Each row was made from one small tree. The marks that hang from a mark follow it in brackets, in the order of their numbers. Every link used is in the known rows. Write each row's tree.
Known rows
j10(j45(j184)): [-0.62  0.76 -2.42 -0.47 -3.56 -1.86  2.55 -3.32  1.52 -1.05 -0.55  0.52
  0.92  1.36 -1.71 -0.03 -0.51  0.93  1.66  0.33  1.45  0.07  0.52  0.61
 -1.36  0.64  0.28 -1.62  0.47]
j10(j45 j65(j184(j562))): [-0.99  0.16 -2.71 -0.89  0.75 -0.66  0.89  2.15 -0.18  0.24 -0.36  0.43
 -1.14 -1.26 -0.87  0.05  0.44  0.28  0.26  1.25 -0.28  1.41  1.25 -0.26
 -0.18 -1.30 -0.60 -1.23 -0.18]
j836(j10(j45)): [ 0.37  1.22 -0.25  0.90 -2.62 -1.33  0.52 -1.36  2.02 -0.92 -0.54  0.42
  0.90  0.65 -0.18  1.96  0.28  2.74  0.56 -0.44  1.18 -1.31  0.91  0.52
  0.15 -0.31  0.15 -2.10  0.14]
j540(j18(j550(j39)) j65(j184) j716): [-4.31  2.77  4.35 -0.79  3.59 -2.22  1.00  0.36  3.32  1.65  0.85 -1.88
  0.44  0.35 -0.84 -5.04  0.05 -1.60  2.86 -2.25  0.47 -2.87  2.25  2.54
  0.76 -1.05  1.98  3.29 -2.68]
j39(j550): [-0.83 -0.43  0.74  0.83 -1.67  1.90 -1.11 -0.39  1.97 -0.81 -1.19  0.27
  2.07  2.72  0.80 -1.15  0.68  2.07 -0.55 -0.77 -0.46 -0.63 -1.94  0.01
 -1.56 -0.47  0.68 -0.68  0.46]
j540(j18 j65 j716): [-2.92  3.15  2.70  0.62  3.34 -1.41 -0.46 -0.54  3.10  0.77 -0.34 -1.21
  0.82  0.52 -1.43 -4.17  0.12 -0.46  1.21 -3.89 -2.02 -2.60  1.55  0.82
 -0.60  0.92  2.82  1.21 -2.78]
j184(j45 j562): [ 0.37 -1.65  1.67  1.10 -0.22  1.69 -0.22 -0.14 -0.44 -0.80 -0.65 -0.04
  0.11 -1.63  1.16  1.01  1.29  1.80 -0.49 -0.35  0.07 -0.15  0.47  0.78
  1.12  1.39  0.57  0.43 -0.09]
j540(j18): [-1.85  1.49  1.81  0.80  0.02 -0.34 -0.58 -1.74  1.94 -0.81  0.36 -0.62
  1.23  1.19 -0.67 -2.27  0.23  0.64  1.75 -1.94 -0.10 -2.07  0.41  0.46
 -0.65  0.43  0.85  1.15 -1.67]
j550(j39): [-1.31  0.77  0.16 -0.09 -2.41 -0.52  0.42 -1.67  1.36 -0.77 -0.60 -0.28
  2.05  2.34 -0.04 -1.29  0.42  2.55  1.56 -0.46  0.84 -3.44 -0.62  0.64
  0.38 -0.32  1.58  0.82  0.85]
j540(j18(j550) j65(j184(j562(j131)))): [-2.78  1.03  4.72  0.99  4.77  0.75 -1.99  0.97  0.43  2.16  1.94 -1.05
 -1.02 -0.95  0.33 -3.62  0.29 -2.30  1.01 -1.20  0.45 -0.37 -0.50 -0.08
  1.20 -0.45 -0.95  2.49 -2.81]
j39(j131 j550): [-1.26 -0.04  0.21  1.51 -0.47  3.87 -0.52 -0.34  2.30  0.49 -2.35 -0.20
  2.82  3.10  1.51 -0.58  1.18  0.80 -2.58 -1.08 -1.29 -0.31 -3.18 -0.73
 -0.75 -1.58  0.35 -0.87  1.79]
j65(j184(j45 j562(j131))): [ 0.34 -0.74  1.68  0.54  1.95  2.27 -0.90  0.48 -1.45 -0.21  0.43  0.37
 -0.32 -1.44  1.91  0.38  0.37  0.92 -0.83  0.74  0.54  1.08 -0.55  0.61
  1.59  0.56 -1.73  1.64  0.42]
j45(j184): [-0.61  0.67 -1.11 -0.15 -3.55 -0.45  1.12 -2.99  1.09 -1.54  0.35  0.24
  2.26  1.27 -1.35 -1.27 -0.19  0.88  1.57 -0.20  1.82 -0.82 -0.67 -0.21
 -0.30  0.93  0.40  0.20 -0.16]
j183(j10): [-1.61  2.45  0.22 -0.32 -3.54 -0.30 -0.48 -1.34  0.67 -1.95 -0.02  0.03
 -0.46  2.18  0.62  1.32 -0.44  1.19  0.32 -1.32 -0.21 -2.36 -0.42  0.86
 -0.91  0.34  1.37  0.88 -0.27]
j836(j10(j45 j65(j184))): [ 0.17  1.32 -2.47 -0.76 -0.90 -1.79  0.60  0.47  1.35 -0.58  0.29  0.37
  0.33 -0.18 -0.57  0.51 -0.51  0.68  0.54  0.40  0.84  0.09  2.31 -0.23
  0.05 -1.99 -0.54 -1.58 -0.11]
j10(j45(j184(j562)) j65): [-0.17 -0.20 -3.84 -0.95 -2.31 -1.38  2.19  0.10 -0.61  0.14 -0.52  0.54
  0.19 -0.56 -2.67 -0.10  0.48 -0.52  0.91  1.22  0.31  0.98  0.43 -1.03
 -0.64 -0.06  0.85 -2.56  0.47]
j10(j45(j184(j562(j131(j39)))) j65): [ 1.46 -0.30 -1.65 -0.25 -1.15 -2.25  1.36 -0.93 -1.88  2.10 -0.63  0.50
  0.73  1.89 -3.60  0.16 -0.49 -1.23  0.88  0.95 -0.21  1.31 -1.68 -1.16
 -1.79  0.77  1.44 -3.89  0.85]
j184(j45): [ 0.52 -0.27  1.68  0.27 -1.29  0.82  0.02 -2.15  1.13 -1.12 -0.76 -0.16
  0.71  0.20  1.18  0.29  0.41  1.82 -0.13 -0.90  0.26 -0.96  1.25  1.17
  0.14  1.05  0.87  0.39  0.37]
j836(j10(j45(j184(j562)))): [ 0.53 -0.03 -2.12  0.85 -2.64 -1.06  1.76 -0.56  0.01 -1.48  0.28  0.85
  0.75 -1.08 -1.46  1.78  0.39  1.31  1.19  0.87  2.41  0.44 -0.21 -0.28
  0.66  0.61 -0.34 -1.89 -0.16]
j184(j45 j65 j562(j131(j39(j550)))): [ 3.47 -4.88  4.58  2.27  3.28  2.98 -2.72  0.82 -0.70  1.35 -1.24 -0.34
  0.10  0.89  2.80  0.63 -0.25  0.03 -3.00 -0.48 -1.77  1.43 -2.18 -0.02
 -1.08  1.01 -0.51 -0.38  0.84]
j45(j184(j65 j562(j131(j39)))): [ 2.12 -2.22  2.08  1.24  0.40  0.02 -1.21 -1.49 -1.25  0.79  0.29 -0.10
  1.00  0.98 -0.75 -1.01 -1.04 -0.46  0.17  0.26  0.39  0.25 -3.03 -1.08
 -0.50  1.67 -0.89  0.54 -0.15]
j183(j10(j45(j184(j562)) j65)): [-0.72  1.41 -4.51 -1.92 -3.47 -1.83  1.95  0.41 -1.32 -0.68  0.35  0.36
 -1.64  0.15 -1.97  1.85 -0.22 -2.05  0.73  0.46 -0.15  0.43  0.72 -0.40
 -1.39 -0.03  1.70 -1.60  0.45]
j131(j39(j550)): [ 0.33 -0.95  2.31  1.75 -1.35  0.58 -0.74 -1.18  1.80 -0.35 -1.81  0.01
  1.97  4.22 -0.02 -0.54 -0.04  2.37  0.00 -1.46 -0.55  0.11 -2.08  0.19
 -2.85  0.08  1.72 -2.01  0.17]
j183(j10(j45 j65(j184))): [-1.40  2.82 -3.23 -2.40 -1.83 -1.95  1.11  0.39  0.47 -0.96  0.14  0.20
 -2.29  0.96 -0.24  1.43 -1.14 -0.96  0.26 -0.01 -1.20  0.28  2.01  0.64
 -1.81 -1.74  0.39 -0.42  0.15]

Which tree is each row?
[ 1.21 -1.29  3.24  1.36  2.21  1.05 -0.64 -0.23 -1.56  0.18  0.03  0.22
 -0.30 -0.03  0.99  0.73 -0.25  1.08 -0.37  0.28  0.54  1.47 -1.06  0.88
  0.17  0.96 -0.72  0.19  0.10] : j65(j184(j45 j562(j131(j39))))
[ 0.07  0.91 -0.62 -1.53  1.15  1.33 -0.84  2.19 -2.88  0.06  1.00  0.01
 -2.32 -0.60  1.41  1.81 -0.27 -1.95 -1.22  0.42 -1.17  0.60  0.49  0.00
  0.51 -0.56  0.05  1.59  0.68] : j183(j10(j65(j184(j45 j562(j131)))))
[ 0.95 -0.94 -1.44 -0.47 -1.81 -1.28  1.01 -2.83  1.69 -0.78 -0.42  0.07
  0.10  0.12 -0.15 -0.44 -0.98 -0.29  0.45  0.22  0.52 -0.02  1.05  0.12
 -0.91  0.67 -1.19  0.23  0.13] : j10(j45(j184(j65)))
[-0.79  2.30 -4.37 -2.58 -4.56 -2.81  1.99 -1.44 -0.12 -0.78  0.13  0.23
 -0.96  1.87 -1.95  1.30 -1.06 -1.61  1.07 -0.14 -0.21 -0.10  1.35  0.01
 -2.33 -0.57  2.17 -1.80  0.75] : j183(j10(j45(j184) j65))
[ 1.87 -1.65  1.63  0.13  2.39  0.33 -0.84  0.98 -2.16  1.41 -0.11 -0.23
 -0.39  0.02 -0.27  0.21 -0.31 -0.63 -0.38  0.43 -0.41  1.81 -0.18 -0.24
 -0.03  0.09  0.38 -0.67  0.31] : j10(j65(j184(j45 j562(j131(j39)))))
[ 0.75 -0.87  2.27  1.01  0.47  2.06 -1.00 -0.17 -1.39  0.25 -0.15  0.30
  0.32 -0.45  1.23  1.00  1.18  1.07 -0.89 -0.09 -0.35 -0.34 -1.08  0.21
  1.24  1.50  0.06  0.19  0.92] : j184(j45 j562(j131))
[ 2.72 -1.54 -0.72  0.86 -0.33 -0.17 -0.66 -0.50 -0.72  0.18  0.91  0.60
  0.42 -1.50  0.13  1.34 -0.46 -0.37 -0.40  1.46  1.07  0.19 -0.99 -0.89
  1.36  0.59 -2.12 -0.35  0.41] : j836(j10(j45(j184(j65 j562(j131)))))
[ 3.25 -3.31  4.82  1.80  2.58  1.15 -2.26 -0.65 -1.03  1.27 -0.76 -0.42
 -0.30 -0.25  1.81  0.97 -0.35  0.27 -1.51 -0.41 -1.00  0.17 -0.99  0.17
  0.13  2.10 -0.36  0.50  0.11] : j184(j45 j65 j562(j131(j39)))
[ 1.75  0.04 -0.28 -0.71  0.12  0.18 -0.47  0.50  0.63 -1.19  0.83 -0.24
  0.70 -1.39  0.77  0.60 -0.12  0.55 -0.16 -0.02  1.12  0.35  2.69  0.13
  1.53 -1.22 -0.10  0.56 -0.07] : j836(j10(j65(j184(j45))))
[ 2.27 -3.13  2.97  1.05  2.17  2.60 -2.46 -0.03 -1.04  0.80 -0.08 -0.23
 -0.46 -1.80  2.71  0.51  0.35 -0.06 -2.16  0.04 -0.97 -0.40 -0.49 -0.20
  1.59  1.57 -1.46  1.94  0.54] : j184(j45 j65 j562(j131))
[ 0.85 -2.04 -0.21  0.48 -0.88  0.94 -0.64 -0.51 -0.25 -0.96  0.45 -0.15
  0.52 -1.52  0.22 -1.50 -0.13 -0.12  0.08  0.61  0.93 -0.01 -1.01 -0.87
  0.78  1.21 -1.18  1.86 -0.64] : j45(j184(j65 j562))
[ 1.24 -1.74  0.37  0.59 -0.03  1.36 -1.52 -0.75 -1.25  0.24  0.88  0.11
  1.00 -0.37  0.39 -1.43 -0.34 -0.93 -0.25  0.95  0.44 -0.28 -2.55 -1.41
  1.05  1.38 -2.11  2.05  0.19] : j45(j184(j65 j562(j131)))
[-0.56  0.42 -1.11 -1.48  0.49  0.68 -0.16  2.56 -2.14 -1.30  0.72 -0.22
 -2.83 -1.67  1.25  1.82  0.02 -1.30 -1.08 -0.10 -0.74  0.85  2.21  0.45
  0.30 -0.52  0.54  1.43 -0.15] : j183(j10(j65(j184(j45 j562))))
[ 0.64  0.53 -1.80 -0.17  1.08 -0.48 -0.22  2.33 -1.10  1.03  0.73  0.75
  0.08 -1.00 -0.68  1.18  0.09  0.14 -0.31  1.71  0.27  0.88  0.07 -1.13
  1.18 -1.74 -1.41 -1.30  0.38] : j836(j10(j45 j65(j184(j562(j131)))))
[-1.10  1.43  2.31 -0.14  3.56 -0.28  0.19 -0.17  2.27 -0.13 -0.63 -0.53
 -0.31 -1.18  1.00 -2.12 -0.06  0.42 -0.84 -1.92 -0.94 -0.05  2.82  1.67
  0.42  0.55  0.97  2.07 -1.20] : j540(j65(j184(j45)) j716)
[ 0.96 -0.13 -3.47 -0.32 -2.21 -1.75  1.49  0.75 -0.44 -0.46  0.28  0.56
  0.79 -1.08 -2.61  1.05  0.50 -0.06  0.68  0.95  1.27  0.51  0.73 -1.29
  0.44 -0.66  0.49 -2.66  0.17] : j836(j10(j45(j184(j562)) j65))
[-0.33  1.74 -3.75 -1.92 -2.36 -1.29  1.23  0.30 -2.44  0.45  0.76  0.50
 -1.38  1.27 -1.91  1.78 -0.58 -2.44  0.26  1.01 -0.78  0.31 -0.78 -0.86
 -1.31  0.04  1.16 -1.37  1.30] : j183(j10(j45(j184(j562(j131))) j65))
[ 0.38  0.17 -0.59  0.04  1.67 -1.41  0.47  0.91 -1.25  1.77 -0.60  0.55
 -0.83  1.10 -1.67  0.37 -0.48 -0.20  0.24  1.04 -0.82  1.65 -0.73 -0.36
 -1.37 -0.68  0.03 -2.51  0.44] : j10(j45 j65(j184(j562(j131(j39)))))
[-2.23  0.64  2.25  0.02 -2.50  1.05  1.25 -1.76  2.29  1.80 -1.13 -1.22
  2.42  2.67  0.42 -0.55  1.73  0.29  0.55 -0.38  1.13 -3.34 -2.06  1.03
  1.62 -1.62  1.22  0.58  1.61] : j18(j550(j39(j131)))
[ 1.36 -1.14 -0.46 -0.08  1.25  1.07 -0.76  2.78 -1.10 -1.07  0.76 -0.19
 -0.25 -3.12  0.79  1.14  0.67  0.33 -0.51  0.72  1.14  0.97  2.06 -0.46
  2.19 -1.00 -0.48  0.51 -0.46] : j836(j10(j65(j184(j45 j562))))
[ 0.37 -0.23 -0.40 -1.32  0.29  0.38  0.38 -0.06  0.44 -0.85  0.15 -0.12
  0.07 -0.66  0.68 -0.52 -0.05 -0.31 -0.15 -0.08  0.03  0.75  2.51  0.41
  0.22 -1.03  0.03  0.75  0.34] : j10(j65(j184(j45)))
[ 2.24 -0.70 -1.25  0.21 -2.25 -1.31  0.50 -2.33  1.94 -1.22  0.36  0.02
  0.93 -0.76  0.00  0.73 -1.12  0.54  0.50  0.25  1.99 -0.27  1.14 -0.28
  0.13  0.14 -1.49 -0.14 -0.05] : j836(j10(j45(j184(j65))))
[ 1.80 -3.32  2.39  1.06  1.43  2.01 -1.50  0.27 -0.02 -0.53 -0.66 -0.32
 -0.76 -2.62  2.68  0.58  0.71  0.50 -1.62 -0.23 -0.65 -0.01  1.01  0.34
  1.42  1.24 -0.84  2.10 -0.37] : j184(j45 j65 j562)
[ 0.57  0.59 -1.85 -1.28 -3.36 -1.41  1.05 -2.45  0.93 -1.72  0.40  0.17
 -1.70  0.69  0.63  1.52 -1.75 -1.19  0.12 -0.34  0.17 -0.37  1.14  0.73
 -1.57  0.56 -0.31  1.08  0.29] : j183(j10(j45(j184(j65))))
[-4.20  2.89  4.54  0.34  3.09 -0.49  0.81 -0.49  3.66  3.71 -1.17 -2.60
  1.84  1.80 -0.97 -3.94  1.64 -2.46  0.63 -3.19 -1.00 -4.02  0.29  1.58
  1.06 -1.33  3.27  1.77 -1.01] : j540(j18(j550(j39(j131))) j65 j716)
[-0.89  1.04 -2.95 -1.48 -0.46 -1.61  1.41 -0.05  1.32 -0.11 -0.62  0.32
 -0.24  0.31 -0.85 -0.51 -0.27  0.21  0.41  0.57 -0.28  0.52  1.96  0.24
 -1.11 -1.53 -0.40 -1.07  0.20] : j10(j45 j65(j184))
[-0.60  0.66 -2.15 -0.83  1.39 -0.24  0.48  1.90 -0.96  1.43  0.04  0.58
 -0.63 -0.37 -0.49 -0.23  0.20 -0.44 -0.30  1.42 -0.85  1.10 -0.24 -0.71
  0.08 -1.05 -1.32 -1.17  0.65] : j10(j45 j65(j184(j562(j131))))
[ 0.08 -1.32  2.43  2.11  1.91  2.08 -1.39  1.58 -0.90  0.52 -0.54  0.60
  1.00  2.65  0.79 -0.83 -0.16  1.26 -0.83  0.47 -0.19  1.89 -3.81 -0.27
 -1.40 -0.27 -0.94 -0.88  0.23] : j65(j184(j562(j131(j39(j550)))))
[-1.75  1.73 -3.30 -1.63 -0.66 -1.10  1.02  2.60 -1.10 -0.75  0.15  0.21
 -3.07 -0.64 -0.05  1.92 -0.28 -1.11 -0.01  0.37 -0.99  0.86  1.43  0.19
 -0.81 -1.44  0.19 -0.32 -0.22] : j183(j10(j45 j65(j184(j562))))
[-1.14  2.17 -2.62 -1.59  0.14 -0.63  0.28  2.23 -1.99  0.64  0.58  0.62
 -2.55  0.30  0.12  1.86 -0.72 -1.53 -0.54  1.11 -1.33  0.73 -0.37 -0.39
 -0.83 -1.26 -0.49 -0.36  0.51] : j183(j10(j45 j65(j184(j562(j131)))))
[-0.18  0.28 -1.58  0.15 -1.79 -0.48  1.73 -1.67 -1.01  0.46 -0.02  0.92
  0.65  0.38 -1.35  0.42  0.38  0.31  0.77  1.31  0.81  0.68 -2.02 -0.43
 -0.39  1.02 -0.63 -1.58  0.99] : j10(j45(j184(j562(j131))))
[ 0.15  0.28 -2.37 -0.17  0.18 -1.05  0.27  2.48 -0.05 -0.34  0.28  0.55
 -0.63 -2.12 -0.49  1.15  0.44  0.72  0.18  1.30  0.77  1.05  1.65 -0.52
  0.98 -1.66 -0.96 -1.49 -0.57] : j836(j10(j45 j65(j184(j562))))
[ 0.89 -1.65  2.01  1.25  1.24  1.88 -2.95  0.35 -0.58  0.92 -0.08 -0.05
  0.33 -0.38  1.60 -0.54  0.16  0.19 -1.20  0.20 -1.13 -1.24 -2.41 -1.06
  1.24  0.92 -1.62  1.87 -0.01] : j184(j65 j562(j131))
[ 0.90 -2.23 -1.54  0.20 -0.85 -0.31  0.69 -0.69  0.19 -0.57 -0.41  0.30
 -0.65 -1.67 -0.07  0.01 -0.30 -0.06 -0.12  0.94  0.51  0.66  0.12 -0.27
 -0.20  0.96 -1.40 -0.16 -0.09] : j10(j45(j184(j65 j562)))
[ 0.43 -0.37 -1.67 -0.56 -2.06 -0.75  0.72 -0.18 -0.56 -1.51  0.52  0.25
 -2.58 -0.97  0.69  2.15 -1.12 -1.38 -0.30  0.39 -0.16  0.30  0.55  0.10
 -0.95  0.85 -0.45  1.01 -0.25] : j183(j10(j45(j184(j65 j562))))
[ 0.79 -0.76  0.05 -0.78  2.38  1.71 -0.74  1.74 -1.88  0.86  0.51  0.06
 -0.33 -1.22  0.74 -0.16  0.63 -0.65 -0.98  0.90 -0.48  1.10  0.17 -0.46
  1.32 -0.44 -0.81  0.85  0.70] : j10(j65(j184(j45 j562(j131))))
[-0.21  0.04  2.33  1.73  1.27  0.30 -0.85  0.00 -1.24  0.40  0.28  0.52
  0.32  1.26 -0.16 -0.40 -0.49  1.47  0.66  0.33  0.73  0.65 -2.71 -0.15
 -0.35  0.72 -0.85 -0.10 -0.49] : j65(j184(j562(j131(j39))))
[-3.44  2.20  2.28  0.91  5.89 -0.50 -0.55  2.46  1.45  0.39  0.42 -0.80
 -0.64 -2.11 -0.87 -4.21  0.28 -0.94  0.76 -2.47 -1.23 -0.45  1.42  0.64
  0.40  0.20  0.92  2.64 -3.66] : j540(j18 j65(j184(j562)) j716)
[ 1.95 -0.68  0.16 -0.14  2.15  1.37 -1.28  2.38 -2.04  0.20  1.22  0.08
  0.36 -2.16  0.96  0.97  0.45 -0.29 -1.12  0.98  0.59  0.65  0.55 -0.76
  2.39 -0.89 -0.93  0.52  0.49] : j836(j10(j65(j184(j45 j562(j131)))))
